What can hang from each mark:
vike: bozud
fulare: gami
gami: fulare
vulu: benu
zedefes: vobiru
benu: vobiru vulu
sozik: bozud veka
bozud: mafosi sozik
mafosi: bozud fulare
vobiru: benu komip nena
veka: sozik
nena: bozud vobiru
komip: vobiru

Each row was made from one small tree. Brackets hold a mark, then the marks that hang from it, in alphabetical order. Every link used is in the known rows. Write each row's tree.
In the rows, 128 means zero.
Known rows:
{vike {bozud {mafosi {fulare gami}} {sozik veka}}}: [212 146 103  87 162  82 129 117 127 155 161  86 119 134  97 103 137 129
 160 122 124  71   7 117 134 111]
{sozik bozud}: [123 137 111 126 107 122 129 142 135 128 130 108 108 137 124 103 131 139
 137 133 129 132 102 125 123 123]
{bozud {mafosi fulare} sozik}: [178 141  99 109 135 115 126 108 134 153 144  91 127 136 115 106 128 133
 130 125 122 102  51 111 134 119]
{benu vobiru}: [121 129 117 131 108 152 122 135 138 135 128 123 114 136 125 121 123 140
 133 128 127 146 138 141 133 136]
{benu {vobiru komip {nena {bozud sozik}}} vulu}: [108 119 151 145 131 141 131 125 126 109 128 167 130 128 138 142 106 126
 125 130 132 130 202 136 134 129]
{benu {vobiru {nena {bozud mafosi}}} vulu}: [109 127 136 151 139 122 126 131 131 115 117 138 137 140 134 131  89 125
 124 125 128 114 169 124 143 136]
{komip {vobiru {benu vulu} {nena {bozud sozik}}}}: [119 112 150 148 121 134 134 122 117 117 120 162 139 125 158 156 122 117
 120 137 134 130 177 110 131 115]
{vobiru {benu vulu} komip {nena bozud}}: [ 85 109 154 162 124 137 131 130 118 110  86 166 138 118 137 162 103 117
  99 126 134 152 221 145 124 135]
{nena vobiru}: [118 130 126 117  99 151 124 141 128 128 140 116 133 127 125 118 143 130
 131 132 119 142 122 130 126 141]
{bozud {mafosi {fulare gami}} {sozik veka}}: [207 143  95  90 154 107 126 118 125 150 160  80 108 135 111 104 150 131
 148 131 122 101   4 120 131 108]
{fulare gami}: [151 126 116 119 117 150 122 138 129 143 123  97 113 130 116 133 147 137
 137 133 124 159  88 150 126 126]
{veka {sozik {bozud mafosi}}}: [130 147 101 118 143  98 131 141 139 114 148  94 103 142 126  80 110 133
 132 133 126  92  59 102 122 118]
{vulu {benu {vobiru {nena {bozud mafosi {sozik veka}}}}}}: [121 139 136 129 166  94 132 122 138 116 138 144 135 146 143 111 109 123
 147 129 131  90 116  87 136 120]
{veka {sozik {bozud {mafosi fulare}}}}: [150 148  93 111 144  96 129 135 133 124 152  83  96 142 112  79 112 130
 129 135 126  93  46 117 126 116]
{komip vobiru}: [122 123 130 128 103 162 122 133 128 138 133 119 122 130 134 135 152 130
 131 140 129 154 131 128 129 126]
{bozud sozik}: [152 134 115 114 118 138 128 125 136 139 141 112 121 133 130 114 134 138
 137 128 124 123  85 116 128 119]
{nena {bozud mafosi {sozik veka}} {vobiru komip}}: [134 138 138 111 154 115 134 128 132 105 160 127 158 117 142 111 152 121
 145 130 115  79  91  98 123 133]
{komip {vobiru {benu vulu} nena}}: [103 110 139 150  96 145 123 125 113 129 107 158 119 130 139 154 119 118
 102 135 140 164 203 126 130 125]
{vulu {benu {vobiru komip {nena {bozud sozik}}}}}: [ 89 121 156 147 137 136 131 121 135 117 119 169 139 133 137 144 119 126
 129 134 134 140 201 125 129 130]
{mafosi bozud {fulare gami}}: [175 133 115 103 134 139 121 135 123 172 131  83 105 127 102 140 166 135
 148 119 135 166  67 178 134 121]
{zedefes vobiru}: [116 122 132 131 113 153 123 127 133 136 128 127 122 129 121 134 129 141
 123 132 129 159 132 136 128 130]
{nena bozud vobiru}: [111 127 141 126 118 149 129 150 131 113 135 117 152 122 138 128 144 127
 142 134 114 128 122 133 128 142]
{vulu {benu {vobiru komip nena}}}: [ 73 119 144 150 113 147 121 123 131 130 105 166 117 138 118 143 115 127
 110 131 140 174 226 141 127 140]
{vulu {benu {vobiru komip {nena {bozud mafosi}}}}}: [ 73 123 152 160 148 123 126 122 138 118 100 157 150 135 129 144 108 123
 117 128 133 135 207 124 132 142]
{benu {vobiru nena} vulu}: [107 123 128 140 103 145 121 133 123 127 121 147 105 142 123 128  97 130
 118 128 135 153 188 142 139 134]
{zedefes {vobiru {benu vulu} komip}}: [ 86 111 133 155 103 140 122 119 124 121 100 175 121 121 124 156  96 134
  91 116 139 180 211 149 122 135]
{gami fulare}: [139 126 111 124 117 153 123 132 123 137 123  97 113 131 120 129 133 139
 132 132 127 160  96 155 128 127]
{komip {vobiru benu {nena {bozud sozik}}}}: [124 111 159 142 128 147 137 117 122 128 122 146 148 117 156 158 157 120
 127 149 130 123 160 103 126 118]
{vobiru benu komip}: [105 118 127 144 108 146 126 123 129 133  96 141 128 117 127 145 129 131
 104 124 131 158 172 142 117 137]

Write each row's tree:
[114 127 130 141 131 105 132 120 130 102 123 156 167 117 147 134 107 121
 114 113 121 106 157 108 124 138] => {nena {bozud mafosi sozik} {vobiru {benu vulu} komip}}
[ 89 118 125 142  89 137 122 132 119 112 111 162 132 120 129 139 111 123
  99 116 129 164 201 145 119 146] => {nena {vobiru {benu vulu} komip}}
[116 120 142 153 146 107 135 108 125 115 102 159 153 121 142 147 101 119
 104 122 130 107 177 106 127 127] => {vobiru {benu vulu} komip {nena {bozud mafosi sozik}}}
[ 95 121 152 132 118 157 129 143 128 109 128 133 156 113 134 139 151 125
 130 134 117 138 162 144 122 148] => {nena bozud {vobiru komip}}
[149 144 127 104 153 106 135 134 134 110 166 111 155 126 147 100 144 124
 157 130 112  68  52  88 129 127] => {nena {bozud mafosi {sozik veka}} vobiru}
[114 113 159 145 137 140 139 114 125 123 104 153 148 110 143 157 142 123
 114 137 128 124 178 120 119 127] => {vobiru benu komip {nena {bozud sozik}}}
[106 124 115 135  88 128 122 139 122 118 117 145 129 129 133 129 103 126
 111 116 126 153 161 135 126 140] => {nena {vobiru {benu vulu}}}
[ 82 115 141 150 107 134 128 141 123  98 106 164 152 114 141 149 110 119
 110 118 124 149 202 147 121 146] => {nena bozud {vobiru {benu vulu} komip}}
[ 78 100 175 162 132 155 135 116 122 120  93 168 149 106 131 176 138 126
  99 141 134 159 227 140 119 138] => {zedefes {vobiru benu komip {nena bozud}}}
[190 150 105  93 156  79 131 116 132 151 159  98 124 136 104  92 118 127
 152 117 125  55  27 101 135 115] => {vike {bozud {mafosi fulare} {sozik veka}}}
[100 118 119 149 101 132 123 128 125 122  95 156 119 125 128 143  95 128
  97 112 134 166 189 148 122 135] => {vobiru {benu vulu} komip}
[165 147 120  92 146 115 130 134 132 150 158 110 108 131 133 108 154 134
 163 114 136 114  51 121 130 110] => {mafosi {bozud {sozik veka}}}
[ 84 115 154 155 124 151 127 135 124 107 111 165 127 127 132 150 102 123
 116 130 132 150 226 154 134 140] => {benu {vobiru komip {nena bozud}} vulu}
[160 140 111 116 139 101 125 120 134 157 128  94 135 134  95 113 110 129
 134 115 125  90  79 127 137 132] => {vike {bozud {mafosi fulare}}}
[112 120 146 133 121 139 136 126 129 111 126 150 163 107 147 144 149 126
 124 129 119 122 158 123 116 138] => {nena {bozud sozik} {vobiru benu komip}}
[115 125 149 132 142 129 133 130 121 101 143 168 116 129 141 129 110 122
 135 131 133 114 175 128 132 123] => {benu {vobiru komip {nena {bozud {sozik veka}}}} vulu}
[171 144  90 105 150 100 127 137 128 130 153  71  90 140 104  92 130 132
 135 140 125 108  24 133 125 112] => {veka {sozik {bozud {mafosi {fulare gami}}}}}
[ 95 122 142 147 131 126 130 126 133 112 108 138 173 109 139 143 137 122
 112 125 118 118 165 121 120 151] => {nena {bozud mafosi} {vobiru benu komip}}
[155 149  94 107 137  87 128 132 129 134 148  88 100 141 111  81 128 130
 140 131 128  94  43 113 128 116] => {sozik {bozud {mafosi fulare}} veka}
[132 117 157 129 140 134 139 124 117 119 137 148 135 118 161 145 162 115
 138 149 132 109 135  97 124 111] => {komip {vobiru benu {nena {bozud {sozik veka}}}}}
[199 138 112  92 141 130 126 124 126 173 150  85 107 128 107 132 170 137
 157 119 134 147  42 159 134 110] => {mafosi {bozud sozik} {fulare gami}}
[ 91 117 139 147 106 152 121 126 122 122 114 164 109 133 119 141 103 127
 105 128 138 164 226 152 133 139] => {benu {vobiru komip nena} vulu}
[204 144 110  79 152 117 127 131 121 165 163  87  94 128 112 119 174 133
 167 119 135 130  15 152 133 104] => {mafosi {bozud {sozik veka}} {fulare gami}}
[177 133 101 113 135 128 119 122 128 157 127  76 119 134 102 124 141 133
 130 131 123 137  57 145 133 126] => {bozud {mafosi {fulare gami}}}
[113 127 132 140 130 117 130 132 135 117 113 122 169 118 143 131 130 125
 124 125 115 107 126 110 126 145] => {nena {bozud mafosi} {vobiru benu}}
[177 142 113  98 133 126 128 122 130 168 148  98 114 130 115 120 153 136
 149 115 134 132  63 143 135 115] => {mafosi {bozud sozik} fulare}
[138 149 101 115 137  89 129 138 135 123 145 100 107 141 125  82 127 133
 143 130 128  93  58  98 125 118] => {sozik {bozud mafosi} veka}
